What can hang from each mark:
P: E T
K: D H P
D: E
E: P
T: H L P
H: E K
L: T

Every row comes from one small tree of marks. The marks that hang from a mark follow it in brackets, in alphabetical order. Every link used is in the known rows. Which tree was each row made from?
In the rows, 128 means zero.
Known rows:
L{T{H{K}}}: [137 146 144 129 118  98 112 133 140 134  13 131 128 129 133 195 110 103
  76  85 146]
P{E T{H{K} L}}: [134 144 165 154 122 118 117 127 158 123  88 115 124 127 135 214 122  93
 115 143 143]
L{T}: [144 137 113 130 131 113 132 132 136 154  30 135 124 135  66 125 109  91
  79  67 153]
E{P{T{H{K} L}}}: [ 80 131 158 153 132 121 121 123 162 117  96 128 129 128 129 202 113 100
  56 168 112]
E{P{T}}: [ 95 129 110 153 148 142 140 127 144 149 101 132 126 142  52 125 109  77
  57 137 139]
D{E{P{T{H}}}}: [109 114 119  90 116 157 130 133 165 118  69 121 122 139  84 160 123  73
  63 146 169]
T{H{K} L P}: [117 117 164 152 125 104 123 116 171 117  86 111 147 126 129 209 119 113
  82  41 112]
H{E{P{T}} K{D}}: [ 42 133 129 107 134 113 149 115  96 153 176 114 133 135 120 192 126  88
  94 125 171]
D{E{P}}: [133 109 103  88 104 155 149 127 165 145  69 122 140 145  42 128 118  82
  48 114 177]
E{P{T{H{K{D}} L}}}: [ 53 129 158 157 130 124 127 115 129 121 116 122 131 121 136 206 119 104
  82 162 110]
H{E K{D P}}: [109 121 130  95 109 108 158 111  96 151 194 118 145 135 109 188 122  92
 117  57 177]
D{E}: [144 129 107  74  96 154 147 131 165 153  70 119 136 140  40 126 119  88
  89  64 183]
D{E{P{T}}}: [103 120 105  90 128 158 143 131 160 137  87 123 124 143  56 133 121  71
  64 135 172]
L{T{H P{E}}}: [179  99 118 157 150 106 119 125 138 121   9 115 124 138  99 158 121  81
  83  51 167]
P{E T}: [151 143 112 153 145 143 137 131 140 157  96 120 117 140  51 127 118  72
 113 114 172]
P{E}: [188 128 107 151 116 143 147 125 147 164  73 120 138 140  34 120 113  87
  94  88 182]
K{D}: [108 134 107 135 115 145 151 116  97 163 108 124 141 126  44 122 115  99
 119  47 148]
L{T{P}}: [138 114 106 146 160 104 134 127 135 148  42 129 124 138  65 117 114  88
  74  17 148]
P{E T{H{K{D}} L}}: [108 142 164 158 125 121 125 117 121 122 112 105 127 120 142 218 125  92
 139 136 139]
K{D{E} H P{T}}: [ 97 118 128  91 129 138 134 119 101 129 102 119 122 134 109 141 130  61
 136  61 163]

Write each row's tree:
[137 116 127 160 147 128 135 112  85 142 102 120 122 133 102 135 124  64
 140  83 162]
K{D H P{E T}}
[102 130 125  82  94 140 139 120 115 155  44 116 144 127  86 132 128  87
 121  31 177]
K{D{E} H}
[165 117 153 163 136 110 129 119 150 131  83 126 120 138 112 148 117  70
 105 108 148]
K{H P{E T{L}}}
[120 126 158 145 139 107 126 120 151 130  94 134 121 135 112 144 113  77
  99  86 125]
K{H P{T{L}}}
[144 151 140 151 129 128 118 133 139 134  79 115 120 134 116 198 120  80
 110 129 164]
P{E T{H{K}}}
[133  97 123 108 144  93 121 127 138 120  54 116 120 141 117 168 124  83
  82  29 178]
L{T{H{E} P}}
[124 148 133 141 136 120 138 126 136 147 142 133 125 140  94 171 110  88
  93  96 134]
H{K{P{T}}}
[101 137 133  98 126 129 119 135 143 128 115 119 113 136 102 174 123  78
 112  97 178]
P{T{H{E}}}
[118 112 167  99  80 124 133 112 139 107 120 115 147 121 146 226 126 107
 115  97 133]
T{H{K{D{E} P}} L}
[138 103 104  89  97 157 160 110 107 141 138 120 138 135  56 134 126  84
 121  58 170]
K{D{E} P}
[141 137 136 154 140 133 138 124 156 145 106 121 120 132  70 145 118  82
 116 128 151]
P{E T{L}}
[153 135 150 157 137 113 142 122 153 139 144 123 126 138 109 184 117  85
 103 123 140]
H{K{P{E T{L}}}}
[ 87 125 130 156 146 134 140 124 160 138 112 131 128 135  69 140 107  88
  60 156 123]
E{P{T{L}}}
[107 115 160 105 131  95 130 120 147 130 132 126 116 139 131 161 120  70
 106  84 165]
K{H{E} P{T{L}}}
[ 90 136 137 151 135 130 120 128 148 131  85 126 125 136 112 188 110  87
  53 155 131]
E{P{T{H{K}}}}
[142 122 130 140 131 138 126 131 139 119 119 132 113 138  87 155 114  75
  99 106 137]
K{P{T{H}}}
